Known rows, with every step that occurs
A, Z: [ -6 -21  -7  -7  13   4  27 -16 -30 -20  12  19   5  15   3 -19 -17   8
 -16  12   4  14   2   6   1 -35   7   3  14  20  51  -9 -19]
M, E, J, V, X, B: [-27  10   4  15  -7  -7 -14 -10  24 -10 -28  -2  14   4  15 -18   6  18
  14 -12 -42 -20   2 -36 -24 -12   8 -29   3  35   7  13  -5]
E, M, F, J: [ -6  -6   3   8 -30  10   3   6 -28  10  38 -21 -11  22  -5 -25   5   5
 -24  -2  23 -28  -1 -35 -12   3 -12  -5  27 -19 -16  29   4]
H, J: [ 15  15  14 -14  18   2  12  -2  -4  20 -28   4  -1   7   8  17  -2  25
   5   1  33  18  -2 -13  -1 -24  20  -4 -22  15  -5 -35  -7]
H, J, V: [  4  25   6   4  22 -12  -7  11  -5  26 -38   9 -10   8  -3  27   5  17
  12  -6   7  22  -3  -9  -4 -23   8 -20 -41   9  -7 -43  -6]
V, J, E: [ 22 -10 -11  -7  17  -3  -1 -16  25   7 -14   7   1  -5 -12   8 -14  19
  30  -3  11   9   9  14  26  23  11 -12 -18  12   6  -4  12]
B, M, E: [-12   4 -23   1   4 -10   2  25   4  -9  10 -13  23   7   6  27  34  14
  -4  -1 -18 -32 -24   3   3  10 -37  -6  19  15   3   2 -15]
V, X, B, M: [ -1   1  11  -1  21  24  35 -12  21  -2  -1 -36  44 -13  14  -5 -22  16
 -10   8 -16 -15  -5   2 -25  15  13  -4 -11   5   1 -22  -4]
X, B: [ -8 -16  23 -20  21  31  27 -17  -4  11   9  -5  26 -23   6 -14 -29   4
  -9 -10  19  -4  18  15 -42  -7  14  -7  29   2   6 -12   1]
H, J, E: [ 16  20   3 -16  22  -5   2   2  25  14 -15   4  -9   7   5  15   1  18
  14  -7  24  12   1   6  20   1  26  -2 -25  11 -15 -36  -5]
H, J, E, M: [ 12  23   6 -13  23   1  -6   9  21  18  -2   3 -14   9  -2  13   5  24
   7 -14  31   6   8  -7  12   6  25  -3 -12   1 -30 -25  -5]
B, X, V: [  6  -9  11 -24   6   2  -9   8  -1 -19  16  19 -23 -10  -3  19   3 -31
 -23  -8  11  28   0  22  20  -7  -6  37   4 -41  -4  22 -12]
G, Z: [ -9  -1  23 -14   8 -12  32 -22 -29  -8  -2   1   0  -3   4   7 -10  19
 -18  40  -5   9 -17 -11 -19 -45  22  24  31  32   5 -32 -11]
E, M: [-12  -9   5  -7   0  16  -3   7 -18  12  25 -18 -11   4  -6 -14  11  20
 -33   1  20  -7  10 -24 -26   1  -9  -7  29 -16 -27  15   5]
B, X, V, Z: [  7 -11  22 -33   5   0  -8  17 -15 -23  18  21 -21 -10   7  15  -4 -36
 -11   7   8  29  -5  23  19 -26   8  51   7 -28   3  27 -16]
H, J, F: [  8  19   6  -2  17   0  10  10   2  25 -30  12 -28  -3  16  13  -7  14
  13  -1  15   7  -4  -1  14 -30  13  -8 -26  -5 -23 -35   0]
F, J: [ 23 -34 -22   5  -8   8   8 -22 -11   1  -8 -12  11  15   6 -24 -23  -3
  16   4  -1   4  -6 -13  -5  -7 -18  -4   7 -20   0  -3  17]
B, M: [  6  -1 -24   2   4  -5  11  23  -8  -3  11 -13  18  -2   2  29  14  14
 -15  19  -6  -4 -13  20   8  22 -34   4   6  -6  -6 -14 -10]
F, J, E, M: [ 23 -29 -32   9  -3   7 -11 -13  13   0  18 -12  -2  16  -6 -26 -12  -1
  18 -15  -2 -11   2  -7   9  20 -14  -6  14 -37 -24   7  17]
M, B, X, V, Z, A: [  9  16  26 -25   0   8  -4   3  -1  -6   2  29  -5 -16  -8  13  13 -54
  -3   2  23  33 -10  30  12   0  15  36  -4   7  28   6   3]
E, M, B, X, V: [ -5  11  14 -11   4  18 -15   6  -6   6  20  10 -21 -13 -18   1  27 -17
 -29 -19  31   8   9  -3 -12  16   4  16  15 -27 -12  23   3]
M, F: [ -8   1  14  -4 -45  -6  29   0 -21   6  17 -16 -12  16  23 -15   5  -4
 -21  30   9 -19 -14  -3   3  -9  -5   0   0  17  16  10  -9]
J, V: [-16  -8 -11  11   1 -14 -14  13  -8  15 -18  -6 -14   1  -3   6   8   1
   0  11 -31  11  -5   8 -15 -10 -24 -25 -26  -7  -2 -24   6]
V, X, B, M, F: [ -1   7  15   2   7  21  37  -9  18  -1   7 -38  40  -8  16  -7 -20  10
 -13   9 -14 -24  -7  -1 -18  16  16  -1 -10   9   6 -14  -7]
A, Z, G: [ -1 -12 -23 -15   4   6  39 -43 -22 -18  30  -2   5  15  -8 -12 -15   4
 -20   3  15  25   5  22   0 -29  -3   9  17  39  48 -16 -18]
E, M, F: [-17   2  14   0 -30   8   5  12 -25  12  40 -21 -18  13  -1 -18  16  10
 -38   8  26 -24  -1 -26 -13   3  -7  -3  25  -6 -18  29  -2]
F, J, E, M, B, X: [ 28 -18 -30   1   2  14 -15  -8  24   0  22   4  -3  12 -10 -20  -8 -20
  17 -24   4  -1  -3   3  15  28  -9   4  14 -40 -21   7  14]
F, J, E, M, B: [ 22 -18 -29   8  -3   9 -12 -17  18   3  12  -6   0  12  -9 -25  -7 -10
  22 -19   3  -6   1  -2   7  27  -5  -3  10 -30 -16   5  21]
M, E, J, V, Z, G: [-24  10  -4   5 -21 -17 -16 -11   7 -10 -18  -4  -1   9  17 -10  12  13
  18   0 -34  -6  -3 -24 -11 -24   0 -17   8  56  10  18  -7]
B, X, V, J: [ 17  -9  12 -21  10   0  -9   3   2 -15   4  28 -15 -12 -15  27  -4 -25
  -8 -13  19  34   5  23  29  -1  -2  32  -5 -36   4  24 -11]
G, Z, A: [ -7   4  27 -10   3 -13  26 -14 -22 -14  18  -6  20   7 -19   9  -9   3
 -29  44  13  17 -24 -13  -7 -42   7  21  38  50   6 -40  -4]
X, B, M, F, J: [  3  -6   5   3   8  21  30   0 -11   5  25  -6  41 -10  -2   5 -20  -3
  -4 -15  11 -26   5  19 -21  14  -8   1  29  -8  10  -7  -7]
E, J: [  3  -1  -3   9 -25  -7  -2 -18   2 -12 -28   4  -2  -4  15 -24 -21  25
  -9  31  -7  30  24 -18   0   5  16  -4  -5  16  -5   4   0]
M, E, J, V, Z: [-28   6   2   9 -17 -19 -22   4   3 -11 -27   8  -2  11  21 -14  11  13
  21   5 -40 -11  -4 -33 -11 -30   7 -18   5  46  11  23  -7]

Rows
[  3   6  -7 -18   6  11 -15   9  39   5  34   5 -22  -6  -8  -4  17 -13
  -8 -16   9  -3   2  21  14  41   7   7  12 -18 -25   8   2] => J, E, M, B, X
[  9 -13  -3   8 -46  -4  25 -11 -23   6  15 -18  -3  27  14 -25 -12 -14
   2  16   6 -22 -17 -14   8  -8 -11   0   4  -1  16  12   3] => M, F, J
[ -9  12 -29  21  -6 -19  -8  26   9 -13  -4   0  11   2  11  18  23  16
   3   3 -31 -25 -15  -1  16  12 -29  -8  13   9  -7   9 -13] => B, M, E, J, F
[-21   2   1   1 -18 -10  -9 -13  13 -12 -19  -1   5   9  22 -20  11  23
   7   0 -20 -16   1 -36  -9 -15   2 -18  19  38   8  25  -6] => M, E, J
[ 13 -30 -24  16  -4  -3 -12  -1 -25   5 -18  -2   5  16   0 -15 -26 -14
  37   9 -29   6 -14  -6  -7 -30 -13  -9 -12 -14   3  -6  17] => F, J, V, Z
[ -7   3  -5  -8 -18  -3  -5  11  19   2  47 -15 -23  10   3 -16  15   3
 -15   0   6 -26   3   7  14  32   1   0  14 -10 -25  15   1] => J, E, M, F
[  7  14  16 -21   5   9  -3  -7   8  -3 -12  29 -16 -21  -3   9  18 -43
  -8  -8  18  29  -4  31   6  12  10  28 -11 -11  21   5   0] => M, B, X, V
[ 13   9 -30  30 -23 -16  12  21  -9  -3  13 -22  21  20  -1  16  10  -5
  -2  14 -26 -27 -29   3  20  24 -36  -2 -16  -9   5  -7  -8] => B, M, F, J, V, X
[ 16  -7   6 -19  16   1 -21   9  11 -15  21  27 -24 -13 -23  22   4 -24
  -9 -25  21  24  10  20  33  13   1  31   2 -46 -10  30  -8] => B, X, V, J, E, M
[ -2  -7  22 -10  17  29  37 -29  22   3  -8 -37  32 -11  19 -23 -31  15
  -9   9 -12 -11   1  -8 -33   1  26  -6 -10   9   3 -17   1] => V, X, B
[-11  17 -26  26  -1 -19 -11  21  18 -13 -11 -10  26   8   5  19  25  21
   3   2 -43 -21 -18 -13   8  22 -26 -12  -6  19  -2   1 -15] => B, M, E, J, V, X
[ -2   8   9 -16   4  26  -6   8   1  15  24   9 -15  -7 -12  -3  20 -10
 -30 -15  30   8  -1  -5 -18  16   1   5  22 -20 -18  16  -2] => E, M, B, X
[ -4  -7   7  -8  27  25  25   3  -3   4  18  -5  39 -24  -1  13 -15   6
 -12 -13  11  -9  11  28 -29  15  -6  -1  29  -6   1 -17  -8] => X, B, M
[-11   8  10  -6   0  20  -6  -2 -10  18  12  -4 -12  -7  -9 -12  23   2
 -25  -6  28  -2   9 -13 -27  14   5  -4  16  -4 -11  10  11] => E, M, B
[ 26 -31 -33   4  -5   1  -3 -19  18  -3   6 -11   2  14   2 -23 -20  -7
  27  -7  -9  -5  -2   6  15  17 -12  -3   5 -25  -9  -4  19] => F, J, E
[-10  -4  -1  17 -30   4  -7  10 -28  14  31 -19 -16  22 -10 -21   8   0
 -20  -7   9 -25  -1 -31 -13   2 -18 -12  16 -23 -17  24   5] => E, M, F, J, V
[ -3  -7 -12 -12   2   4 -14   9  26   2  36 -14 -20   2  -1 -12  13  12
 -10  -3   3 -12  10   9   7  33   0  -3  15 -16 -33   8   8] => J, E, M
[ 10  16  11 -12   8   5  -5  -4  12   2 -20  40 -25 -26  -8  15  12 -44
   6 -16  17  26  -2  36  19  11  13  22 -20 -17  18   6   5] => M, B, X, V, J, F
[ -4   1 -12  22 -26 -10  -7  -3   7  -6 -27  13 -25 -12  25 -28 -25  13
   1  29 -22  20  21  -6  17  -5  10  -7 -11  -7 -17   3   8] => E, J, F
[ -1  -5  10   8   9 -19 -28 -17  -8 -18 -12   6 -20 -15 -27   8  12  -1
  13 -15  21   6  39   7  21  19  14  15 -19 -17   4  27  25] => X, V, J, E, M
[ 11   5 -29  28 -24 -17   5  26 -20   0  16 -11  14  17  -3  21  15  -7
  -3  12 -16 -23 -25  12  19  21 -41  -1  -6 -11   5  -6  -7] => B, M, F, J, V
[ 14  -9  -8   7 -46 -10  16  -8  -3   3  22 -15  -8  26  14 -26  -8 -17
   7  12   1 -28 -15  -2  22   9  -8   2   0  -3  10  12   4] => M, F, J, E
[  8  14  23 -27   2   7  -2  -2  -1  -4 -10  33 -16 -23   4   9  13 -47
   0   1  17  29  -7  32   5  -1  22  37  -9   1  25   9  -2] => M, B, X, V, Z
[-16   0   1   6  19  14  12   8   8  -4   7   7  32 -23   7   5 -11   8
   4 -24  -9 -25  11  14 -20   8  -4 -10  35   1   1  -1  -9] => X, B, M, E, J, F
[ 13  -6   5 -15  12   0 -12  10   2 -13   3  31 -28 -17 -13  22  -6 -31
  -4 -15  11  28   3  26  35  -5  -5  31  -7 -46  -4  21  -6] => B, X, V, J, F
[  8  26   7  -6  17  -8  -3   6 -12  23 -27   4  -8   7   3  30  -4  10
  20   3  10  26  -5  -1  -6 -39  18  -3 -37  31  -1 -41  -7] => H, J, V, Z, G
[ 11 -11 -10   8  11   0   9  -6   1  16 -30  17 -14 -14  -4   6 -20  14
  27   4   2   5   3   8  24  -9  -2 -19 -23  -5   0  -5  18] => V, J, F
[ -4  11   2  28 -11  -6 -13 -12  16  -8 -39  -1   9  -9   7 -21 -27  17
   4  16 -39  25  24 -20 -14   9  21 -20 -34  12  -3 -11   2] => E, J, V, X, B
[-28   5  -7  13 -17 -19 -24  -2  13  -9 -28   6  -2  10  15 -13  19  19
  10  -4 -37 -12   0 -34 -12 -17  -5 -28   4  34   5  19  -7] => M, E, J, V
[ 15 -18 -27  33   8   4  -6  -8   3   5 -16 -17  26  10  -8  -9 -23  -6
  25 -11 -38  -7 -10  -6 -13   7 -23 -20 -19 -27  -4 -22  14] => F, J, V, X, B, M
[ -1 -15  25 -27  -9   2   9  15 -28  -7  19 -11  24   8  10  -6 -23 -16
   1  55  12  17 -16   5   1 -48  11  19  18  50  14  -2   3] => V, Z, A
[ -8  11 -22  12  -3 -17  -7  20   8 -16   0  -3  24   6   8  19  25  23
  -1   4 -25 -19 -12  -7   7  17 -25  -4  16  20   1   9 -15] => B, M, E, J
[-26   8   4  11 -17 -18 -26   7   6 -14 -16   4   9  16  10 -12  11   4
  15   7 -31  -8  -7 -34  -5 -28  -3 -20  10  54   8  18  -6] => M, E, J, V, Z, A
[  3  -7  -8  22 -44 -11  11   1 -23   9   7 -12  -8  28   5 -18  -3 -20
   7  11 -11 -19 -19 -11   5  -9 -21 -12 -12  -5  14   6   3] => M, F, J, V
[ -1   8  -2 -11   3   3 -24   6  33  -2  32   7 -29  -9 -11  -1  23 -18
 -11 -21  11  -2  14  22  17  43  10  15   8 -27 -23  15   7] => J, E, M, B, X, V
[  0  12  12  -8  10  16 -17   1  -3   9  11  18 -17 -12 -27   7  20 -13
 -17 -24  36  10  11  -5  -9  18   7  11   9 -23 -10  25   6] => E, M, B, X, V, J
[  0 -10  17   7   5 -20 -14 -22 -25 -15 -31   9 -12 -18 -18  11   4   2
  13  -3  22  14  36   2  12  -2  12  15 -25  -7  23  20  22] => X, V, J
[  7  23  18  -4  22 -11  -9  22 -17  19 -27  10   3  12  -6  27  -4   3
  19  11  13  25 -11  -8   0 -43  16  -9 -37  32  -3 -42  -5] => H, J, V, Z, A
[ -5  -7  10  18   2 -22 -15 -11 -19 -13 -33  12 -29 -22 -13   7   0  -7
  20  -4  10   8  33  10  24  -7   6  13 -27 -22  11  18  26] => X, V, J, F
[-16   0   2  15  14   4   0  -1  13  11 -21 -21  10  -8   1  -2 -10   3
   1   0 -42   2  -2   2 -31  -2  -2 -28 -36  -2  -1 -31   5] => J, V, X, B
[-16   3   2   8  23  11   3   9   6  -1   4   5  38 -19  -3  12  -4   9
   2 -27 -13 -21  11  10 -31  10  -7 -16  28   7   6  -6 -12] => X, B, M, E, J, V
[-11   0   7   0  21  16  13   1   4  -4  10   4  43 -19   1   5  -9  13
  -3 -23   0 -19  11   8 -28  11   1  -8  39  12   6  -1 -12] => X, B, M, E, J
[-15  10   1  24   4  -2   4  13   7  10 -10 -22  14  -2  -2   7  -4  -3
  -3   3 -45 -12 -10   5 -18   7  -8 -25 -37  -1   1 -26  -2] => J, V, X, B, M, F
[  6  20  18  -5  21 -11  -8  19 -18  22 -36  14  -8   8   5  28  -5  11
  24   9   5  22  -7  -6  -4 -41  22  -8 -41  20  -1 -39  -6] => H, J, V, Z
[  3  -7  10   6   7 -25 -18 -21  -4 -21 -21   8 -17 -18 -21  11   8  -3
  20  -9  15   9  38  15  25  17  14  16 -27 -11  15  21  26] => X, V, J, E
